What can hang from each mark
bemo: dabu lapetup
fefe: suku
lapetup: bemo fugur
fugur: lapetup sikil
suku: dabu fefe
pepu: dabu
dabu: bemo garuzif papu pepu suku

Every row comes from one small tree of marks. Brackets hold a mark, then the marks that hang from it, in alphabetical order. Every link used is in the known rows. Which tree was each row made from?
Known rows
[bemo [dabu pepu]]: [-0.22 -0.66  1.26 -1.82  0.60  1.64  1.32 -3.84  0.43  2.04 -3.77 -2.15
 -0.24  4.47  1.01  0.01 -0.81 -0.34 -1.21  0.35  2.35 -0.87  0.56 -1.32
  0.74 -2.77 -1.36]
[dabu bemo garuzif papu pepu [suku fefe]]: [ 0.58 -0.94 -2.53  1.29 -0.57 -0.11  0.43 -1.30  2.93  1.37 -1.88 -0.03
  0.96  2.03 -4.15  1.62 -2.10 -0.44 -2.83  0.75  1.56 -1.83  0.85 -0.66
 -0.42 -1.64  0.70]
[pepu [dabu [bemo lapetup] garuzif suku]]: [ 1.57 -0.43 -0.90 -0.30 -2.59  1.84  3.05 -3.18 -1.71  1.75 -1.18 -0.52
  0.85  1.33 -0.70 -0.88  0.40 -2.88 -2.88  1.47  0.98 -0.98  2.60 -0.82
  1.87 -3.11  0.40]
[dabu papu pepu]: [ 1.32 -0.45 -0.30 -1.44  0.88  1.78  0.36 -1.18  1.34  1.46 -2.56 -1.93
  0.14  3.47 -0.76 -0.76 -2.79  0.56 -2.38 -1.97  2.95 -0.13  0.77 -0.75
 -1.00 -1.78  0.04]
[dabu [bemo lapetup] garuzif pepu suku]: [ 0.98  0.30 -2.96  1.39 -1.99  1.56  1.78 -2.55  0.17  1.67 -1.23  0.01
  0.56  2.81 -1.94  0.86 -1.06 -2.62 -3.84  0.30  2.68 -1.25  0.73 -0.91
  1.65 -2.14  1.31]
[suku [dabu bemo garuzif papu pepu] fefe]: [ 0.17 -1.15 -1.51 -1.15  0.38 -1.29 -0.66 -0.36  1.66  1.10 -2.65 -1.00
 -0.26  2.78 -5.26  0.84 -3.19  0.48 -2.78  2.11  2.48 -2.26  1.15  0.32
 -1.69 -2.12 -0.56]
[fugur [lapetup [bemo [dabu garuzif papu]]]]: [ 3.70 -1.04  0.77  0.08 -0.50  1.31  2.63 -1.21  1.38  1.68 -2.62 -1.17
  0.13  0.40  1.31 -1.15 -2.33 -1.13 -1.64  0.92  1.36  0.10  3.22 -0.33
 -0.14 -3.22 -0.69]
[fugur [lapetup [bemo [dabu garuzif suku]]] sikil]: [ 2.29 -2.37  0.69  1.04 -1.16  2.24  3.36 -3.14 -0.14  2.20 -1.69  0.56
  1.41  0.30  4.75 -1.14 -1.15 -2.74 -0.50  0.67  1.07 -1.88  3.58 -2.00
  0.50 -2.42  0.79]
[fefe [suku [dabu papu]]]: [-1.34 -0.07  0.04 -3.84 -1.70  1.21 -0.55 -0.36 -0.52  0.81 -2.78 -1.26
  0.23  2.10  0.64 -1.81 -2.95  1.41  0.11 -0.27  2.93 -0.90  0.68 -1.14
 -2.08 -2.03 -2.02]
[suku [dabu pepu] fefe]: [-1.01 -2.92  0.12 -2.17  0.99  1.27 -1.15 -2.47 -0.16  0.69 -4.65 -2.35
  0.94  4.03 -1.47 -0.43 -2.77  0.29 -1.53  0.78  2.35 -1.80  0.93 -1.27
 -1.75 -1.14 -0.32]
[suku [dabu garuzif pepu]]: [-0.83 -1.52 -0.18 -0.73  0.77  0.67 -0.49 -1.74  0.60  0.16 -1.49 -1.15
  0.30  3.43 -1.92 -1.17 -2.52 -1.09 -2.82  1.21  2.64 -2.01  1.25 -0.13
 -1.73 -2.23  0.42]
[fefe [suku [dabu [bemo lapetup] garuzif pepu]]]: [-0.87  0.99 -1.82 -1.37 -3.15 -0.10  0.01 -1.84 -0.57  1.14 -2.13 -0.67
 -0.79  3.61 -2.88  0.76 -1.74 -1.88 -2.56  2.13  4.18 -2.02 -0.07  0.22
 -0.05 -3.36 -1.87]
[dabu suku]: [-0.73 -1.51 -0.35 -0.94 -0.21  3.53  1.04 -2.82 -1.05  1.07 -2.00 -1.06
  2.13  2.05  2.81 -2.28 -0.88 -0.91 -1.22 -1.66  1.58 -0.77  1.75 -2.91
 -0.10 -1.05  1.28]
[lapetup bemo]: [ 2.00 -2.21  0.09 -2.03  0.15  3.75  1.67 -2.98 -1.24  0.90 -3.01 -2.95
  2.28  1.24  3.41 -3.19 -0.56 -3.61 -2.14 -2.35  1.70 -0.18  1.71 -1.16
 -0.59 -3.32 -0.42]
[bemo lapetup]: [ 1.09 -0.14  0.41 -2.02 -1.36  4.14  1.64 -2.10 -3.13  1.10 -2.46 -2.61
  0.88  2.88  2.62 -1.94 -1.42 -0.73 -2.26 -1.28  2.82  0.31  1.81 -1.86
  0.67 -2.04  0.26]
[fefe [suku [dabu garuzif papu pepu]]]: [-1.10  0.10 -0.86 -1.17 -1.68 -0.52 -1.13 -0.27  2.22  0.12 -1.74 -0.40
 -0.50  2.81 -3.14 -0.01 -3.49  0.36 -1.57  1.15  3.01 -1.65 -0.15  0.66
 -2.68 -2.65 -1.46]
[lapetup [bemo [dabu pepu [suku fefe]]]]: [ 1.03 -3.30 -1.36 -0.02 -0.90  1.95  1.78 -4.68  1.48  1.71 -5.90 -1.41
  1.92  1.79  0.77  1.07 -0.88 -2.65 -0.83  0.14 -0.28 -1.04 -0.20 -1.40
  0.65 -2.32 -0.95]
[suku fefe]: [-0.64 -1.94  1.42 -2.12  0.32  3.35  0.27 -2.85 -1.33  0.48 -3.39 -3.25
  1.91  2.96  1.66 -1.63 -1.08 -0.17 -1.33 -0.22  1.95 -0.91  2.26 -2.25
 -0.89 -1.95 -0.36]
[fefe [suku [dabu bemo]]]: [-2.36  0.00 -0.09 -4.51 -1.17  0.80 -0.17 -2.55 -1.73  1.75 -2.80 -1.56
  0.39  2.85  1.08 -1.68 -0.58 -0.81 -0.38  0.57  3.82 -2.16  1.22 -1.66
 -0.69 -2.99 -2.52]
[lapetup bemo fugur]: [ 0.67 -1.35  1.31 -1.76  0.28  3.68  0.71 -2.85 -1.50  1.82 -3.62 -3.18
  1.87  1.22  2.56 -2.67 -0.41 -3.55 -1.00 -4.00  1.03 -0.33  2.24 -1.34
 -0.74 -3.94 -1.70]
[dabu papu]: [ 1.04 -0.31  0.53 -2.36  0.18  2.72  0.95 -0.78 -0.51  1.24 -1.97 -2.26
  0.74  2.25  1.48 -2.21 -2.20  0.92 -1.69 -1.78  2.32  0.10  1.89 -1.41
 -0.90 -1.90 -0.16]
[lapetup bemo [fugur sikil]]: [ 1.13 -1.46  2.15 -2.13  0.06  3.85  1.20 -2.75 -2.46  2.39 -2.86 -2.37
  1.89  1.31  4.67 -2.65 -0.53 -3.42 -0.28 -4.46  1.31 -1.57  2.80 -1.46
 -1.13 -4.11 -1.46]
[suku [dabu bemo papu pepu]]: [ 0.67 -0.40 -1.60 -3.11  1.14 -0.37 -0.03 -0.61  0.54  2.46 -2.93 -1.16
 -0.81  3.13 -2.50 -0.54 -2.91  0.64 -2.24 -0.56  3.50 -1.42  0.89 -0.35
 -0.89 -1.85 -0.81]
[lapetup [fugur sikil]]: [-1.03 -0.38  3.48 -2.45  0.39  3.52  0.46 -2.31 -2.81  2.39 -1.86 -2.17
  0.98  2.90  4.01 -2.17 -0.88 -0.68  0.18 -3.39  2.42 -1.89  3.22 -2.39
 -1.01 -3.13 -0.93]
[fefe [suku [dabu bemo garuzif papu pepu]]]: [-0.98  0.84 -1.74 -1.80 -1.39 -1.56 -0.66 -0.51  2.13  1.30 -1.64 -0.21
 -0.96  2.99 -4.07  0.50 -2.52 -0.21 -2.07  1.57  3.61 -2.28 -0.05  0.63
 -1.64 -3.39 -2.02]
[fefe suku]: [-1.76 -0.10  1.19 -2.78 -1.40  2.95  0.29 -2.92 -0.83  0.71 -2.37 -2.37
  1.22  3.18  2.91 -1.98 -0.40 -0.90 -0.48 -0.78  3.16 -0.92  1.09 -2.02
 -0.92 -3.06 -1.86]

Which tree is each row?
[ 2.01  1.26 -0.44  0.20 -2.26  0.93  2.23 -0.74  0.76  1.40 -2.55 -1.01
 -1.59  3.10 -2.15  1.58 -2.76  0.72 -2.75  1.46  1.89  0.04  0.21  0.54
  0.92 -2.99 -0.96] : [bemo [dabu garuzif papu pepu] lapetup]
[ 1.06 -2.64  0.26 -1.45 -0.90  2.11  1.28 -2.28  0.31  1.26 -3.62 -1.60
  1.94  1.09 -0.32 -0.86 -1.68  0.73 -0.55  0.09 -0.51 -0.38  2.19 -1.75
 -0.72 -1.34  0.02] : [pepu [dabu papu [suku fefe]]]
[-0.11 -0.94 -0.58 -2.29 -0.20 -0.31  0.01  0.07 -0.17  0.79 -2.14 -1.24
  0.23  1.53 -3.20 -0.65 -2.77  0.83 -2.24  2.17  1.90 -2.06  2.38 -0.28
 -1.61 -2.33 -0.76] : [suku [dabu bemo garuzif papu] fefe]
[-0.13 -1.20 -0.91  1.50 -1.28  0.12  1.05 -1.80  3.06  1.07 -3.22 -0.01
  0.30  2.25 -2.85  2.32 -2.59  1.07 -1.32  2.27  0.07 -1.34  0.18 -0.61
 -0.14 -1.74 -0.22] : [bemo [dabu garuzif papu pepu [suku fefe]]]
[ 4.08 -1.45  1.64 -2.15 -0.20  2.25  3.17 -1.47 -0.49  3.18 -3.52 -1.27
 -0.01  1.04  4.82 -1.56 -2.51 -0.39  0.02 -1.16  2.24 -0.50  3.58 -1.59
 -0.03 -2.60 -0.91] : [fugur [lapetup [bemo [dabu papu]]] sikil]
[ 0.48 -1.34 -2.60 -0.52 -0.13  0.60  0.38 -1.91  1.90  2.30 -3.58 -0.71
  1.10  2.64 -2.46  1.25 -2.10  0.30 -1.89 -0.61  2.00 -1.29  0.51 -1.76
  0.07 -0.86  0.25] : [dabu bemo papu pepu [suku fefe]]
[ 0.86 -2.88 -1.48  1.58 -1.45  1.12  1.79 -4.06  2.37  0.73 -4.32 -0.70
  1.90  1.47 -1.03  1.37 -0.90 -3.38 -1.86  1.65 -0.74 -1.59  0.07 -0.35
  0.22 -3.00 -0.52] : [lapetup [bemo [dabu garuzif pepu [suku fefe]]]]
[ 0.01 -1.93 -0.77 -0.76 -0.86  2.60  0.55 -1.16  0.25  0.89 -3.08 -1.26
  2.11  1.39  0.54 -0.65 -2.61  1.37 -0.70 -0.89  0.67 -0.42  1.56 -2.36
 -0.87 -0.43  0.76] : [dabu papu [suku fefe]]
[ 1.53 -0.55 -0.85 -0.68 -0.85  0.41  2.33 -1.92  0.97  1.95 -0.72 -0.13
  0.73  0.60 -1.69 -1.02 -0.31 -1.30 -2.34  0.87  0.52 -1.15  2.68 -0.40
  0.23 -2.97  0.16] : [pepu [dabu bemo garuzif papu suku]]
[-0.87 -0.87 -0.40  1.31 -0.73  0.91  1.59 -3.62  1.83  1.22 -2.03  0.17
  0.50  2.92 -0.47  0.89 -0.85 -1.14 -1.71  1.66  0.89 -1.52  0.57 -0.95
  0.74 -2.41  0.24] : [bemo [dabu garuzif pepu suku]]
[ 1.07 -1.13  2.14 -1.68  0.04  2.08  1.65 -3.98 -0.52  3.44 -4.56 -1.95
  0.06  2.87  2.92 -0.03 -0.51 -2.88  0.22 -2.89  1.13 -1.86  1.31 -0.73
  0.09 -4.75 -2.89] : [lapetup [bemo [dabu pepu]] [fugur sikil]]
[-0.35 -1.66  0.25 -1.57 -0.37  0.81 -0.47  0.39 -0.05 -0.33 -2.20 -1.45
  0.72  1.52 -2.35 -1.20 -3.63  1.47 -1.82  1.88  1.21 -1.40  2.08 -0.37
 -2.52 -1.71 -0.19] : [suku [dabu garuzif papu] fefe]
[ 0.37 -1.57 -1.39 -2.90  0.94 -0.49 -0.62 -0.96  0.75  2.10 -4.33 -1.67
 -0.20  3.23 -3.56  0.43 -3.24  1.17 -1.95  0.64  2.88 -1.71  0.91 -0.59
 -1.26 -1.48 -1.07] : [suku [dabu bemo papu pepu] fefe]
[-0.96 -1.91 -0.77 -1.24  0.67 -0.67 -0.65 -2.22  0.60  0.80 -2.68 -1.52
  0.30  3.55 -3.75  0.37 -1.82 -1.25 -2.88  2.60  2.78 -2.96  1.35 -0.19
 -1.07 -2.47 -0.45] : [suku [dabu bemo garuzif pepu] fefe]
[-2.36 -0.94 -0.08 -2.93 -0.80  0.96 -1.19 -2.57  0.31  0.83 -3.34 -1.57
  0.19  4.06 -0.25 -0.80 -2.13 -0.53 -0.62  0.11  3.64 -1.83 -0.08 -1.12
 -1.78 -2.19 -1.71] : [fefe [suku [dabu pepu]]]
[ 1.27  1.95  0.26 -2.28 -1.44  2.25  1.09 -0.28 -2.55  3.38 -2.91 -2.22
 -0.59  2.03 -0.39 -0.46 -1.77  0.28 -1.36 -3.00  2.89  0.22  2.18 -1.25
  0.99 -3.11 -1.84] : [dabu [bemo [lapetup fugur]] papu]
[ 2.01  0.90 -2.70 -1.29 -2.31  2.49  2.31 -0.69 -1.70  2.70 -2.27 -0.42
  0.48  1.29  0.33 -0.53 -1.90  0.11 -2.14 -1.61  2.36  0.14  1.28 -2.02
  1.59 -1.18  0.59] : [dabu [bemo lapetup] papu suku]
[ 0.79 -0.86  3.09 -2.75 -0.51  3.10  2.17 -3.50 -2.29  3.13 -4.02 -2.17
  0.65  1.56  4.84 -1.32 -0.01 -2.63  0.88 -2.78  0.48 -1.56  2.35 -1.39
  0.17 -4.84 -2.99] : [lapetup [bemo dabu] [fugur sikil]]
[ 2.10 -0.43  0.82 -3.82  0.42  1.03  2.12 -2.19 -0.54  2.73 -2.42 -2.43
  0.02  1.98 -0.20 -1.90 -0.30 -0.33 -1.82 -0.34  1.93 -0.51  2.77 -0.55
  0.27 -3.63 -1.53] : [pepu [dabu bemo papu]]
[-1.53 -2.56  0.97 -1.56 -0.10  1.46 -0.50 -1.50 -1.13 -0.61 -2.39 -1.93
  1.40  2.17 -0.99 -1.59 -2.40 -0.06 -1.83  2.32  1.42 -2.08  2.36 -0.93
 -2.12 -2.00 -0.05] : [suku [dabu garuzif] fefe]
[ 0.48  0.75  1.31 -1.29 -0.81  1.00  2.00 -1.00  0.47  1.07 -1.58 -1.29
 -0.59  1.94  0.16 -0.57 -1.62  0.95 -1.49  1.34  1.07 -0.51  1.78 -0.21
 -0.06 -3.39 -1.21] : [bemo [dabu garuzif papu]]
[ 0.24  0.87  2.62 -1.55 -1.56  2.41  1.61 -2.90 -2.41  3.57 -4.03 -1.60
 -1.24  4.31  2.07  1.26 -1.44 -0.27  0.16 -1.59  2.33 -1.34  1.27 -1.45
  1.39 -3.42 -2.30] : [bemo [dabu pepu] [lapetup [fugur sikil]]]
[-0.66 -1.69 -1.87  1.29 -0.23  0.53  0.33 -3.28  1.96  1.19 -2.00 -0.49
  1.53  2.75 -2.67  1.18 -0.78 -2.00 -2.89  1.38  1.75 -2.45  1.19 -1.28
  0.07 -1.99  0.85] : [dabu bemo garuzif pepu [suku fefe]]
[ 0.53 -0.93 -2.73  1.61 -2.30  1.24  1.09 -2.73  0.31  1.23 -2.58 -0.41
  1.04  2.89 -2.98  1.95 -1.40 -2.12 -3.46  1.50  2.08 -1.60  0.74 -1.18
  1.27 -1.76  0.89] : [dabu [bemo lapetup] garuzif pepu [suku fefe]]
[ 0.50  1.24  1.69 -2.78 -1.26  3.10  1.66 -2.14 -4.48  3.59 -2.21 -1.99
 -0.06  2.82  2.89 -0.80 -0.48 -1.36 -0.71 -2.92  3.34 -1.62  3.08 -2.14
  1.16 -3.46 -1.58] : [dabu [bemo [lapetup [fugur sikil]]]]
[ 2.00  1.45  1.33 -1.41 -1.94  1.00  1.83 -0.92 -1.47  2.73 -1.76 -1.95
 -0.96  1.30 -2.76 -0.42 -0.86 -1.00 -2.19 -0.34  1.08 -0.26  3.15  0.47
  0.79 -4.81 -2.18] : [pepu [dabu [bemo [lapetup fugur]] garuzif papu]]
[ 2.97 -2.40  0.67 -0.69  0.90  1.77  1.97 -3.85  1.23  2.64 -4.87 -2.10
  0.30  2.98  2.31 -0.57 -1.51 -2.32 -1.34 -0.18  2.69 -0.25  2.23 -1.32
  0.75 -2.71 -1.00] : [fugur [lapetup [bemo [dabu pepu]]]]
[ 3.28 -2.77  1.39 -1.50  0.66  3.77  2.03 -2.59 -1.61  2.26 -2.42 -1.93
  1.92  1.49  5.92 -3.26 -1.61 -2.76 -1.11 -2.35  3.31 -1.07  4.17 -2.36
 -0.83 -2.21  0.60] : [fugur [lapetup bemo] sikil]
[-0.52 -0.50 -1.28 -0.02 -0.54  1.66  1.53 -2.62 -0.16  1.27 -0.24 -0.15
  1.64  1.55  0.38 -1.34  0.09 -2.28 -2.61  0.27  2.06 -1.90  2.29 -1.78
  0.58 -2.45  0.95] : [dabu bemo garuzif suku]
[ 0.86 -2.14  0.22  0.17 -1.36  1.37  1.34 -1.73  1.27  0.35 -2.00 -0.91
  1.77  0.58 -1.95 -0.59 -1.71 -0.01 -1.60  1.63 -0.86 -0.91  2.49 -0.73
 -1.25 -2.11  0.49] : [pepu [dabu garuzif papu [suku fefe]]]
[ 0.08  1.30  0.37 -0.87 -3.00  2.64  2.01 -1.11 -1.87  3.09 -4.03 -0.59
 -0.52  1.44  0.80  0.75 -2.36  1.55  0.76 -1.81  0.35  0.60  1.28 -2.07
  1.64 -1.98 -1.52] : [bemo [dabu papu suku] [lapetup fugur]]
[ 0.71 -0.09 -1.75 -1.42  0.62 -1.14  0.00 -0.14  1.57  1.54 -1.53 -0.47
 -0.94  2.62 -4.11 -0.26 -2.91 -0.18 -3.29  1.07  2.95 -1.92  1.13  0.58
 -1.18 -2.57 -0.29] : [suku [dabu bemo garuzif papu pepu]]
[ 0.21  0.43 -0.60 -0.32 -1.56  2.27  1.20 -2.68 -2.17  4.02 -2.73 -0.21
  0.12  3.19  0.96  0.98 -1.06 -1.72 -0.83 -3.20  2.92 -1.97  1.55 -2.26
  1.52 -2.17 -0.16] : [dabu [bemo [lapetup [fugur sikil]]] pepu suku]
[ 0.67 -0.70  2.85 -0.98 -0.90  2.20  2.32 -3.03 -1.51  2.30 -2.31 -1.44
  0.53  1.02  3.40 -1.21 -0.10 -3.35 -0.06 -1.33  0.16 -2.12  2.58 -0.39
 -0.24 -5.60 -2.65] : [lapetup [bemo [dabu garuzif]] [fugur sikil]]
[ 2.19 -0.44  1.45 -1.68 -0.21  1.35  1.73 -1.99  0.48  3.70 -4.43 -1.45
 -0.56  2.02  1.69  0.43 -1.87 -1.31  0.19 -3.35  0.90 -1.17  0.97 -0.16
 -0.41 -4.35 -3.05] : [lapetup [bemo [dabu papu pepu]] [fugur sikil]]
[-1.51  0.47 -0.01 -2.13 -2.22  0.47 -0.49  0.26  0.36 -0.15 -1.16 -0.63
  0.08  1.73 -1.17 -1.49 -2.93  0.65 -1.00  1.26  2.33 -1.41  0.91 -0.05
 -2.59 -2.76 -1.53] : [fefe [suku [dabu garuzif papu]]]
[ 1.57  0.74 -1.90  1.56 -2.93  1.08  2.41 -1.03  1.31  1.57 -2.42  0.50
 -0.73  2.16 -2.16  2.08 -2.85  0.44 -2.14  1.16  0.86 -0.08 -0.08 -0.26
  1.37 -1.80  0.25] : [bemo [dabu garuzif papu pepu suku] lapetup]
[ 2.31 -1.47 -1.44 -1.34 -1.52  2.24  3.07 -2.04  0.42  2.19 -4.03 -0.64
  1.28 -0.20  2.57 -0.91 -1.32 -1.29 -0.34 -1.55 -0.43  0.21  0.64 -1.21
  0.61 -2.53 -0.87] : [lapetup [bemo [dabu papu suku]]]
[ 3.14 -2.11  1.32  0.77  0.25  1.11  2.52 -3.31  1.22  2.37 -2.48 -0.83
  0.07  2.44  2.53 -0.25 -1.65 -3.00 -1.73  0.79  2.59 -1.97  2.96 -0.51
  0.04 -3.48 -0.21] : [fugur [lapetup [bemo [dabu garuzif pepu]]] sikil]
[ 1.97  0.27 -2.35 -2.82 -0.89  0.43  0.70 -0.14 -1.04  2.59 -3.49 -1.26
 -1.30  3.12 -2.72  0.16 -3.40  0.63 -2.80 -0.39  3.75 -0.43  0.42 -0.20
  0.26 -1.60 -0.57] : [suku [dabu [bemo lapetup] papu pepu]]
[-0.87 -1.90 -0.93 -1.50 -0.25  2.26  0.90 -3.34 -0.88  1.82 -3.09 -1.40
  2.30  1.99  0.92 -0.70 -0.23 -0.99 -1.21 -0.07  1.67 -1.65  2.00 -2.99
  0.59 -1.37  0.24] : [dabu bemo [suku fefe]]
[-0.23 -3.32  0.98 -1.49 -0.45  2.78  1.25 -4.25 -0.72  0.99 -3.78 -1.97
  2.57  1.84  1.05 -1.27 -0.23 -0.92 -0.54  0.66 -0.18 -1.03  2.41 -2.31
 -0.26 -1.71  0.25] : [pepu [dabu [suku fefe]]]
[-0.10  1.78 -1.62 -2.46 -3.94  0.16  0.68  0.42 -1.31  1.07 -1.50 -0.52
 -1.03  1.65 -2.21 -0.15 -2.53 -0.04 -1.85  1.65  3.49 -1.11  0.86  0.26
 -0.43 -3.24 -2.08] : [fefe [suku [dabu [bemo lapetup] garuzif papu]]]
[ 1.46  0.16 -1.13 -1.96  1.03  0.69  0.84 -1.39  1.27  2.73 -2.37 -1.75
 -0.34  3.44 -1.50 -0.24 -1.65 -0.17 -2.74 -1.61  3.61 -0.83  0.98 -0.69
  0.05 -2.44 -0.70] : [dabu bemo papu pepu]
[-0.77  0.62  0.61 -3.37 -1.01  1.95  0.25 -1.46 -4.25  2.92 -3.56 -2.11
 -0.36  2.51 -0.13 -1.23 -1.55 -0.57 -0.86 -1.29  3.03 -1.00  2.51 -1.62
  0.74 -2.69 -1.95] : [suku [dabu [bemo [lapetup fugur]]]]
[ 2.55 -2.12  1.45 -1.72  0.32  2.72  2.61 -3.44 -0.53  2.43 -4.43 -2.38
  0.85  1.71  4.23 -2.07 -0.90 -2.09 -0.55 -0.09  2.16 -0.02  3.20 -1.96
  0.84 -2.83 -1.11] : [fugur [lapetup [bemo dabu]]]
